Each row comes from the steps of one walk. Every step used is in the known rows, and no mark comes twice. Write the walk behind each row, first mark first.
Known rows
taredal > migubu > torut > raput: [-0.75, -1.39, -2.84, +3.82, -1.69, -3.12, -1.74, +1.05, +0.07, +6.13, -1.43, -1.31, +3.89, -1.29, -0.76, +0.03, +1.70, -1.00, -0.85, +1.33, -0.48, -0.11]
mezo > migubu > raput > larod: [+2.85, -2.56, +2.31, +2.06, +4.16, +3.14, -2.79, +0.19, -1.08, -2.48, -2.11, +1.01, -0.53, -0.56, +0.45, +2.86, +0.62, +3.57, -3.38, +0.68, +1.12, -4.07]
larod > raput > migubu: [-0.76, +2.85, -2.02, -2.32, -1.07, +1.08, -1.73, +0.43, -1.63, -2.48, +2.10, +0.22, -1.64, -1.06, +3.62, +5.30, -4.69, -2.18, +3.08, -1.40, -0.50, -0.63]
mezo > migubu: [+2.49, +2.14, +3.33, +4.57, +2.54, +3.96, -2.68, -1.80, -0.95, -3.16, -1.63, -0.28, +3.96, -0.53, -0.67, +4.25, +2.67, +0.81, -5.19, -1.02, -0.20, -4.21]
ladu > migubu > raput > larod > torut: [-1.00, -1.77, -3.11, -3.90, +0.92, +0.12, -0.55, +4.94, -0.46, -3.67, +2.69, +4.35, -1.76, +1.93, +3.21, -4.09, -3.32, -0.34, -1.90, -0.49, +3.07, +1.14]
larod > migubu > ladu: [-2.18, -1.55, -0.24, +1.75, -2.64, +0.58, +2.26, -1.65, +0.34, +0.53, -1.01, +1.68, -0.28, +2.32, +0.14, +1.24, +0.99, +2.39, +1.72, +2.46, -0.02, +0.18]
migubu > torut > raput: [+2.39, -1.60, +1.89, +0.79, -0.20, -2.07, -2.57, -2.66, +0.68, +6.01, -2.59, -7.06, +3.16, -1.98, -1.52, +0.41, +1.11, -1.23, -0.02, -1.09, -2.23, +2.83]
larod > torut > raput > migubu: [+1.21, +3.73, -0.33, -3.51, -4.52, -0.38, -0.50, +0.26, +2.29, -6.12, -4.56, +1.18, +3.18, +0.50, +0.71, -3.37, +0.16, +0.34, +1.23, -0.91, -2.16, +4.19]
mezo > migubu > larod: [+2.68, -0.21, +2.81, +4.83, +3.17, +2.99, -1.36, -1.11, -0.77, -0.96, -0.85, -1.94, +2.32, +0.47, -4.22, +5.94, +5.09, +0.61, -6.18, -0.52, +1.28, -4.21]
raput > larod > migubu > ladu: [-1.01, -4.24, -2.12, -1.55, +1.88, -0.57, +4.81, -0.79, -0.74, +1.96, +0.33, -0.36, -3.78, +2.76, -0.08, -1.52, -2.67, +0.96, +3.54, +5.39, +0.50, +0.19]
migubu > ladu: [-0.76, -1.84, +3.34, +0.86, -2.08, -2.19, +0.52, -0.30, +2.60, +3.77, +0.58, -1.02, +1.07, +2.81, +1.23, -2.78, +0.13, +2.26, -0.68, -0.67, -0.24, +0.14]
taredal > migubu > larod: [-1.69, -1.39, -2.99, +3.94, -1.20, -2.60, +0.91, +2.84, +0.61, +4.37, +1.82, +1.91, +2.47, -0.25, -3.20, +0.93, +3.29, -0.16, -3.56, +1.19, +1.40, -2.86]
torut > raput > larod > migubu > ladu: [-1.60, -2.73, -1.20, -2.16, -0.13, +1.91, +0.93, -3.02, +1.21, +2.50, -1.65, -3.49, -3.92, +2.37, +1.25, -4.66, +2.84, +1.28, +3.87, +3.59, -1.94, +1.94]
torut > migubu: [+1.28, +1.04, +3.63, +3.33, -0.27, +0.03, +0.53, -2.28, +1.11, +0.33, -2.31, -0.85, +0.22, -6.11, +2.73, -1.39, +2.26, -1.48, +0.31, -2.21, -3.57, +0.96]
ladu > migubu > raput > larod: [-1.34, -2.19, -2.35, -2.99, +1.62, +0.89, -1.22, +4.16, -0.62, -1.27, +4.09, +3.44, -2.71, +1.48, +3.69, -3.35, -2.81, -0.11, -2.47, -0.68, +3.46, +0.37]
ladu > migubu: [-1.72, +2.53, -1.28, -0.51, +0.05, +1.90, -1.09, +2.11, -0.52, -1.98, +4.55, +2.07, +1.79, +1.47, +2.49, -1.97, -0.77, -2.87, -4.26, -2.28, +2.14, +0.18]
raput > migubu > ladu: [+0.43, +1.61, +2.86, -0.85, -3.98, -0.55, -0.24, +0.28, +1.52, +2.49, +0.85, +0.78, -0.98, +1.95, +2.58, +1.01, -3.75, +2.31, +0.94, -0.79, +2.74, +3.12]
larod > raput > torut > migubu: [-0.68, +1.31, -0.42, +2.39, +2.05, -0.93, -0.09, -1.71, -3.71, -2.13, +0.41, -0.50, -1.69, -3.66, +1.54, +3.61, -2.18, -3.74, +6.99, -0.05, -4.49, -2.70]
raput > larod > migubu: [-0.39, -2.43, -2.58, -1.68, +2.69, +0.50, +4.22, -1.22, -1.35, +0.26, +0.48, +0.08, -2.43, +0.45, -0.61, -0.48, -2.71, +0.02, +2.58, +4.80, -0.16, -0.40]
migubu > raput > larod: [+1.24, -5.07, +0.92, -2.79, +1.89, -1.22, -0.72, +1.68, +1.05, +1.35, +0.21, +1.69, -2.72, -1.87, +1.86, -2.62, -2.89, +4.14, +0.10, +0.36, +0.31, -0.83]
raput > migubu: [+1.42, +4.17, +2.24, -0.97, -2.90, +0.95, -1.04, -0.19, +0.52, +0.06, +1.05, +1.35, +0.81, -1.26, +1.97, +2.51, -3.67, +0.94, -0.33, -1.58, +1.87, +2.19]
raput > larod > torut > migubu > mezo: [+1.29, -0.59, -1.06, -3.60, +3.04, -2.52, +4.90, +0.58, +0.09, -1.71, -1.91, -0.32, -1.38, -0.42, -0.83, -4.71, -3.73, -1.55, +1.73, +1.90, -0.60, +1.52]

Write each row's walk
[-2.49, -0.10, -3.93, -1.34, +1.21, +1.05, -0.30, +3.30, -1.55, -0.95, +5.90, +0.11, -1.41, +2.65, -0.12, +1.52, +0.49, -4.50, -3.14, -1.63, +2.84, -0.80] : ladu > migubu > larod > raput
[-0.96, +1.56, -1.02, +1.10, +1.99, -0.87, -0.59, -1.21, -3.64, -2.02, +1.95, -0.15, +0.01, -1.56, +0.45, +4.05, -3.17, -2.92, +5.65, +0.14, -3.49, -3.63] : larod > raput > torut
[+1.62, -0.93, +0.04, -0.68, -0.88, -3.12, +2.43, +1.55, +1.83, -1.43, -0.76, -0.52, +3.13, +0.53, -5.77, +0.49, +2.49, -0.54, -2.98, -0.86, -0.15, +0.42] : migubu > larod > torut
[+1.39, -2.79, -0.93, -2.80, +1.51, -3.52, +5.09, +0.97, +0.68, -1.89, -2.79, -0.25, -1.77, +0.37, +0.64, -5.29, -3.34, -1.15, +3.42, +3.08, -1.89, +2.39] : raput > larod > torut > migubu > ladu
[+1.98, +2.32, +0.95, +0.06, -2.36, -2.59, +2.08, +0.58, +1.67, -6.67, -5.34, +2.14, +3.79, -3.25, +0.80, -3.07, +0.21, -1.59, +0.59, -1.61, -3.89, +2.61] : larod > torut > migubu
[-2.37, +2.78, -0.45, -0.10, +0.74, +2.69, +1.99, -2.54, -0.63, +1.11, +0.87, +1.54, +0.50, +0.81, -2.95, +2.69, +0.14, +1.61, -1.80, +0.21, +2.62, -1.60] : larod > migubu > mezo
[-1.41, -1.71, -1.66, +4.43, -1.25, -2.88, -1.54, +3.09, -0.77, +2.22, +0.21, +6.06, +1.69, -2.14, +0.25, -0.39, -0.26, +2.92, +0.53, +1.43, +0.37, -3.45] : taredal > migubu > raput > torut
[-1.21, -1.58, -1.52, -2.23, +0.48, +2.63, +0.50, -3.35, +0.66, +1.27, -1.58, -3.21, -2.95, +0.74, +0.87, -3.88, +2.81, +0.59, +3.21, +3.18, -2.35, +1.46] : torut > raput > larod > migubu
[-0.66, +4.34, +2.06, -2.87, -1.93, +3.33, -2.76, -2.90, +1.98, +3.19, +0.04, -2.80, -1.40, +0.68, +0.98, -1.88, +1.43, +1.69, -0.40, -2.30, +1.40, +2.73] : torut > raput > migubu > mezo
[-1.58, -1.05, -4.30, +2.21, -2.63, -3.02, +1.02, +3.24, +1.25, +1.23, -0.86, +2.19, +2.88, +0.81, -3.37, -1.18, +4.25, -0.28, -2.19, +1.60, +0.29, -1.09] : taredal > migubu > larod > torut > raput
[-0.17, -1.70, -0.76, +1.19, +2.17, -2.00, +1.13, -0.20, -1.90, +1.74, +2.72, -2.60, -1.23, -0.34, -4.83, +5.03, +1.10, -2.26, +1.89, +0.15, -0.94, -2.95] : migubu > larod > raput > torut
[+0.31, +5.93, +2.63, -2.70, -0.69, +1.66, -0.51, -0.51, +0.48, +3.04, +2.73, +0.67, -0.21, +0.38, -0.32, +2.34, -4.63, +1.54, -2.65, -2.89, +5.27, +1.39] : raput > migubu > mezo
[-0.97, -1.83, -0.67, +0.66, -1.69, +1.78, -0.30, -0.55, -0.07, -1.96, -1.57, +4.32, -0.65, -1.75, +0.78, +2.36, +0.60, +4.11, +0.74, +1.10, +0.03, -0.83] : larod > migubu > raput
[-2.30, +0.18, -3.52, -0.12, +1.92, +0.38, +0.11, +2.80, -2.69, -0.93, +5.89, +0.42, -1.63, +2.49, -1.05, +1.94, -0.05, -4.65, -1.18, -0.84, +2.55, -1.10] : ladu > migubu > larod > raput > torut
[-0.31, -1.15, +0.07, -2.68, +0.93, +1.67, -0.51, -2.74, +1.61, +2.37, -0.74, -4.46, -2.00, +0.29, +1.23, -5.43, +2.39, +0.21, +1.84, +1.46, -2.71, +1.31] : torut > raput > larod
[+0.60, +4.69, -0.14, -4.32, -3.50, -0.24, -0.19, +0.20, +2.29, -4.65, -3.74, +0.83, +2.64, +1.38, -0.45, -3.44, -0.30, +0.62, +0.16, -1.63, -0.45, +3.76] : larod > torut > raput > migubu > mezo
[+1.44, -0.40, +3.95, +4.73, +1.44, +2.47, -1.90, -1.32, -0.01, -0.75, -1.82, -0.96, +2.16, +2.77, -0.02, +2.75, +2.59, +2.37, -3.92, -0.17, +0.68, -3.31] : mezo > migubu > ladu
[+2.96, -0.50, +4.17, +5.14, +3.11, +2.67, -3.83, -0.85, -2.18, -3.06, -2.48, +2.18, +1.58, -1.39, -0.84, +4.56, +1.43, +3.81, -2.04, -0.27, +0.25, -4.75] : mezo > migubu > raput > torut
[+1.35, -2.03, +3.58, +1.71, +0.51, -1.77, -2.28, +0.19, -0.41, +0.41, -0.34, +3.32, +0.16, -3.16, -0.01, -0.13, -1.67, +4.44, +1.95, -0.92, -0.94, -1.93] : migubu > raput > torut
[-1.43, +0.63, -3.10, -2.05, -0.76, +0.45, +0.29, +3.26, +0.31, -2.76, +2.67, +0.71, +0.64, +3.55, -1.29, -2.34, +2.48, -3.16, -3.77, -1.43, +2.45, +1.96] : ladu > migubu > larod > torut > raput
[-1.58, +4.15, -1.76, -3.49, +0.50, +1.47, -1.33, +0.26, -1.68, -0.36, +3.32, -0.30, -2.34, +0.18, +1.96, +5.11, -5.32, -1.71, +1.55, -2.31, +1.83, -1.21] : larod > raput > migubu > mezo
[+0.71, +2.45, -0.01, -3.46, -5.15, -1.21, -0.05, +0.55, +2.77, -4.86, -4.64, +0.90, +2.25, +2.19, +1.00, -4.05, +0.18, +1.05, +1.89, -0.55, -1.71, +4.68] : larod > torut > raput > migubu > ladu
[-0.64, +1.29, +2.22, -1.76, -4.19, +1.90, -2.56, -2.23, +2.69, +2.89, -1.30, -2.68, -1.94, +1.81, +3.06, -2.80, +2.08, +2.25, +2.07, -0.74, -0.35, +3.87] : torut > raput > migubu > ladu
[-0.52, -1.04, -2.65, -1.54, +1.50, +0.01, -1.28, +1.31, -1.38, +2.61, +2.36, -3.28, -0.04, +2.04, +1.24, -1.97, -1.28, -4.16, -1.47, -0.17, +2.06, +3.08] : ladu > migubu > torut > raput > larod
[-0.30, -2.04, -1.25, -0.28, +1.25, -1.07, +0.58, +0.51, -0.19, +1.64, +2.76, -2.98, -1.04, -0.21, -3.42, +4.36, +1.94, -2.11, -0.96, -1.03, -0.47, -2.44] : migubu > larod > raput
[+1.44, -1.26, +3.14, +3.46, +0.42, -1.00, +1.84, -1.64, +1.28, +2.55, -1.59, -2.54, -1.38, -5.18, -0.85, +0.31, +4.57, -1.63, -0.67, -1.73, -2.17, +0.90] : torut > migubu > larod
[+1.71, +0.11, +4.14, +5.82, +1.97, -2.62, +2.29, -2.94, -2.26, +2.15, -0.93, -0.93, -0.39, -4.39, -3.53, +1.38, +1.49, -1.41, +4.50, +0.71, -2.82, -0.71] : raput > torut > migubu > larod
